Known rows, with every way that one mark hangs from another
{K18 K133 {K216 {K227 K767}}}: [ 10.9 -19.1  13.0   8.7 -13.8   1.2  -4.9 -30.1   4.3   0.5   6.9   3.6
   9.0 -18.1  -3.1   6.0  14.7   7.4  23.3  -0.1  23.3   3.6  15.9]
{K506 K866}: [ -4.1   6.1 -24.4 -27.3  10.8   7.1   7.3  28.0  32.3  13.5  20.9   0.5
  -3.3  -4.0 -13.5   2.6   1.9  22.7  -4.5   2.7 -22.7 -32.6  -9.9]
{K767 {K227 K302}}: [-15.5  -0.3   2.1  34.1   8.7  -2.0 -13.5   8.8 -14.1 -22.1   5.8  -1.0
  -4.0   9.2 -13.0  -5.6  14.8   9.5  23.8   8.9   8.5  12.5  -0.5]
{K18 K133}: [ -5.5 -14.9 -23.9 -16.5   0.0  16.6   0.3  -4.1  12.4  -1.9  28.2   9.6
  -1.2  -0.7 -28.5   7.4 -12.5   7.4  -5.9  -5.2  -4.5 -13.3  -9.0]
{K133 K18 {K506 K216}}: [-28.1  -0.6 -18.3 -34.7  16.8  26.3  -9.5   2.8  32.8  29.7  35.9 -30.2
 -17.2 -21.1   2.7  -7.6 -34.5  -2.2 -41.3 -10.3 -46.1 -15.5  -7.7]
{K18 K133 {K302 {K227 K767}}}: [ 20.9  -1.6  19.9 -29.4  13.6  12.6   7.3  -0.8  -3.6 -12.1  -0.4  29.0
  -2.6   5.8  -3.7   0.9   6.9 -10.9  12.0 -10.9  24.5  11.6   8.1]
{K216 K506}: [ 17.0  -2.3 -28.9   9.9  12.5  15.6   9.7  23.3  -6.0 -10.4  17.9  12.4
   5.3  12.8 -22.7  10.5  -8.1 -13.8 -31.0 -30.7 -11.7   5.1 -10.5]
{K113 K227}: [-16.5  -1.4  -3.2  -1.6 -12.2  28.9   3.2 -11.4  -7.8   9.4  27.5   7.7
 -14.1  -4.0  -9.0  12.9  18.7  10.5  -3.7 -11.8   1.4  -1.9  -6.1]
{K18 K216 K302}: [ 20.9 -11.6   1.3 -31.7  25.7   3.6  27.7  38.4  26.4  -9.3  35.2  10.8
  -6.8   4.4  -0.7   9.8 -33.9 -13.1  -3.1  -6.1  11.2   2.8 -32.8]
{K767 {K227 {K302 {K18 K133 {K216 K506}}}}}: [ -3.1   1.4   7.5  33.7  -6.7 -16.9  -8.1  16.1 -26.8 -29.7 -12.1   4.0
   0.3  16.3  -4.8 -12.1  -2.7  -4.1   8.8  -2.6  20.8  28.6   1.7]
{K113 {K227 {K302 {K18 K133 {K216 K506}}} K767}}: [ -8.0  13.6  32.7  31.7 -29.8   3.5  -0.1 -28.0 -46.5   0.3 -18.2   7.8
  13.4  15.1   0.2  -6.7  24.3 -13.3  11.5  -0.8  25.2  24.5  15.4]
{K302 {K18 K133 K216} K227}: [-16.9 -15.4  -8.6 -41.1 -10.4  -5.0   8.8  15.1  -7.8 -12.4   9.8  26.1
 -15.3  26.3  -6.4   1.9 -12.9   5.6 -28.1 -16.5  27.5   7.9  -5.8]
{K133 {K18 {K216 K227}} K506}: [-25.0 -21.0   3.3   3.4  15.0   3.8  -3.9  -9.4  25.1  30.9  48.5 -15.4
 -11.7 -27.2   7.0   9.5 -30.7  -2.1 -14.6 -27.2  -7.3  -8.8  -3.4]
{K113 {K227 {K302 K18}}}: [-34.5   8.5   6.7  16.9 -21.2   8.7   0.2  -6.6 -37.5  -1.2   1.9   4.4
  -4.5  23.8  -2.0   1.7  20.6   7.7   0.7  10.6  12.5   8.6  -4.9]
{K216 {K18 K133} {K227 K302 K767} {K506 K866}}: [ 42.6   9.4  -4.9  51.7 -17.3 -17.2 -14.9 -40.5 -14.2  13.1 -50.0  -8.7
  40.6  -8.3   2.0  -4.4  53.6   4.6  16.4   1.7  -5.8  -1.8  24.8]
{K767 {K227 {K302 {K18 K133 {K216 {K506 K866}}}}}}: [ -0.8  12.7   6.5  21.3  -6.0 -25.0  -7.1  24.8 -10.8 -17.1 -19.8   1.1
   1.0   6.4   2.3 -19.6   4.4   9.3  14.5   6.2  10.4  11.7   4.5]
{K113 {K227 {K302 {K18 {K133 K506}}} K767}}: [-40.2  12.6  39.1  27.4 -23.7   8.5  -7.7 -42.3 -39.9   7.1 -14.4   0.7
   0.2  10.3   0.1  -0.1  18.1  -8.8  26.5  15.8  14.1  11.0  21.6]
{K18 {K133 K506} {K302 {K227 K767}}}: [  6.2   0.2  29.9 -27.3  23.8   7.9  10.0  -9.3   0.2  -6.6   0.9  24.4
  -9.0  -0.1   4.7   4.8 -16.7 -26.8  13.2 -12.2  16.6   6.8   8.8]
{K302 K18}: [-17.3  -7.7 -16.2 -13.0  -4.4   8.1   6.3  33.6  -1.9 -12.5  15.2   5.6
 -15.2  29.5 -18.7  11.3  -6.0   6.0 -20.8  -3.7   0.3   6.0  -7.9]
{K506 {K216 K18} K866}: [ 18.3   8.0 -45.2 -50.1  -3.8   9.1  -1.0  16.3  46.4  23.5 -10.8 -30.2
  -6.1 -12.3   4.3  -7.5  14.0  26.7 -31.1  18.9 -51.1 -31.1 -17.6]
{K767 {K227 {K302 {K18 K133 K216}}}}: [-21.9  -5.2  11.7  20.2  -9.6 -16.5  -9.7  11.6 -15.3 -25.2  -2.7   0.1
  -8.6  14.1  -6.5 -10.8  -1.5   9.5  21.7  13.6  25.2  20.7   0.2]
{K133 {K506 K216}}: [-14.9   3.2 -20.6 -30.2  14.3  15.6   2.5   7.4  19.1   2.5  12.4 -18.8
 -13.8  -4.9   5.0  -1.2 -30.1  -7.8 -27.7  11.6 -34.5 -13.4 -15.0]

Rows
[-14.5  10.6  -8.9 -29.8 -14.5  -7.1  -7.9   3.7  12.6   5.1 -23.6 -16.5
 -12.5 -14.8  24.2  -9.6  -4.8  18.7 -12.6  26.4 -19.3 -17.7   6.6] => {K302 {K18 {K133 {K506 {K216 K227} K866}}}}
[-18.0  13.0  27.8  32.9 -10.5 -20.3 -15.6 -24.1 -19.0   4.0 -35.1  -6.8
  15.6   0.7  13.0  -7.6  26.2   8.9  36.6  31.4   9.9  -5.2  31.0] => {K216 {K227 {K302 {K18 {K133 {K506 K866}}}} K767}}
[ 25.9   9.8  12.0  31.9  -7.2 -19.9  -4.6 -22.7  -9.9   6.4 -23.4   2.1
  37.3 -15.0   8.2 -13.0  22.4   2.7  23.3   6.0  12.4  -4.6  17.3] => {K18 K133 {K216 {K227 K302 K767} {K506 K866}}}
[-11.2  12.5 -22.3 -48.9   6.1   7.2  -2.0  -1.8  38.0  17.7   2.8 -16.6
  -6.7 -27.1   5.8 -12.1 -26.3  11.4 -11.0  21.7 -39.2 -39.2  -8.2] => {K18 {K133 {K506 K216 K866}}}
[-23.4   7.5   3.0  20.3  -6.0 -25.1  -9.5  -9.9 -13.7   1.8 -20.7  -4.8
  10.0   0.8  14.5  -5.2   4.4  14.6  16.1  26.9   4.1 -16.0   7.4] => {K216 {K227 {K302 {K18 {K133 {K506 K866}}}}}}
[-30.1   8.4  19.5   9.8   1.3 -28.0  -6.6  13.5   2.7  -8.9  -9.0  -9.2
 -11.5  -1.4   8.4 -14.9 -13.4   9.7  29.3  22.3   8.3  -2.0   2.4] => {K767 {K227 {K302 {K18 {K133 {K506 K866}} K216}}}}
[-20.8  11.6  26.2  33.2 -13.9  19.7  -6.7 -35.5 -33.8   7.2   0.2   2.1
   9.1   7.9  -6.5   1.0  41.3  -0.5  26.1   9.5  11.4   8.6  14.5] => {K113 {K227 K302 K767}}
[ 42.2 -16.2 -31.4  40.4  -8.7   1.3  -1.3  -8.9 -11.7  -3.1 -11.3  -2.5
  10.0   1.4  -5.6  20.3  27.0  -4.3 -26.1 -33.1  -7.9  15.5  -2.8] => {K216 K18 K227 K506}
[-14.4  -4.1  -4.5  35.0  -9.4 -13.5  -8.8   1.9 -33.2 -17.4 -12.1   1.1
  10.3  24.3   3.0   1.5  21.7  12.2   3.8  16.6  17.2  10.1   2.5] => {K216 {K227 {K302 K18}}}
[ 10.5   2.4 -10.1  49.5 -13.0 -15.3 -10.0  -5.7 -47.4 -20.5 -27.3   9.8
  25.5  19.5   2.6  -3.1  15.1  -2.7  -9.8  -2.4  16.2  19.1   7.5] => {K216 {K227 {K302 {K18 K133}}} K506}
[ -1.6  26.7  20.6 -62.3  30.8  13.7  -3.2  16.1  39.8  36.2   0.6 -15.3
 -16.2 -26.0  34.7 -22.0  -8.9  -2.2 -18.1  -4.2 -32.9 -14.4   9.9] => {K133 {K18 {K302 {K227 K767}}} {K506 K216 K866}}
[-13.8  -5.0  -8.5 -37.0  13.0  -5.7  13.6   1.0  42.7  20.7  30.8  -2.5
  -6.8 -22.9  -4.1   3.2 -43.6   2.7   2.3   3.0 -14.5 -37.6 -15.9] => {K18 {K133 {K506 K866}} K216}
[ 21.4 -10.9  42.5   0.0  11.7  -7.2  10.6 -18.8  13.0  -2.0   2.1   3.7
   1.2 -25.8  22.1   9.0 -19.4 -21.6  36.0   4.2  25.6   7.2   5.5] => {K18 {K133 K506} {K216 {K227 K767}} K302}
[-34.7   0.9  14.8  29.0  -1.5 -13.8 -15.2   2.6 -20.2 -23.2  -8.3  -3.4
 -14.8  11.7  -4.9  -7.2  -8.1  -0.2  23.4  14.9  11.2  15.6   6.8] => {K767 {K227 {K302 {K18 {K133 K506}}}}}
[ 15.5  -2.4 -16.3 -35.7  17.6   9.9  10.5   9.3  30.2   5.6  -0.1 -24.6
 -16.1  -4.7  13.2   5.6 -31.2 -19.8 -26.3   8.3 -34.3  -5.2 -26.3] => {K133 {K506 {K216 {K18 K302}}}}
[ 55.6  -1.3  28.5  22.2  14.3  -3.5  16.7  15.3  -6.1 -15.3  -7.9  10.4
  12.7  -5.5  18.5   8.1   7.4 -25.5   9.0 -17.8  25.3  29.1   2.7] => {K18 {K216 {K227 K767} K506} K302}
[  1.5  -4.3   7.8 -37.8  28.6   3.8  15.8   2.6   4.9  -7.9  15.3  26.4
 -13.5   0.0   6.6   6.7 -35.1 -20.6  -4.0 -14.3  12.3  -2.8 -12.5] => {K18 {K133 K506} {K302 K227}}
[ 51.3   0.1  -8.7  31.6 -20.7  -4.7 -11.8 -30.1   4.9  16.6 -38.5  -6.9
  22.4 -22.0  -0.4   5.8  51.2   8.8   6.8 -15.9 -11.9  -0.9  27.0] => {K216 {K18 K133} {K227 K767} {K506 K866}}
[  5.5 -10.2 -15.5 -12.8 -10.5  -1.5  12.8  24.7  -3.9 -11.8  10.7  11.8
  -1.2  18.4 -15.8   4.2 -26.7 -10.1 -29.6 -20.0   8.5  11.5 -11.1] => {K302 {K18 K133 {K216 K506}}}
[ 36.1   1.0 -41.8  -2.3   3.2   4.0  10.1  21.1  23.2  16.1  -1.5  -5.1
   6.8   2.8 -16.7  10.6   9.4   1.3 -32.4 -26.7 -35.5 -14.9 -13.8] => {K216 K18 {K506 K866}}
[ 31.8 -22.7 -20.0 -23.1   4.5   8.9  11.4   1.4  26.3   0.0  13.4   1.5
  -5.0   1.3 -16.5  16.5 -12.0  -7.2  -4.7  -8.9  -5.8  -1.9 -23.6] => {K216 {K18 K133 K302}}
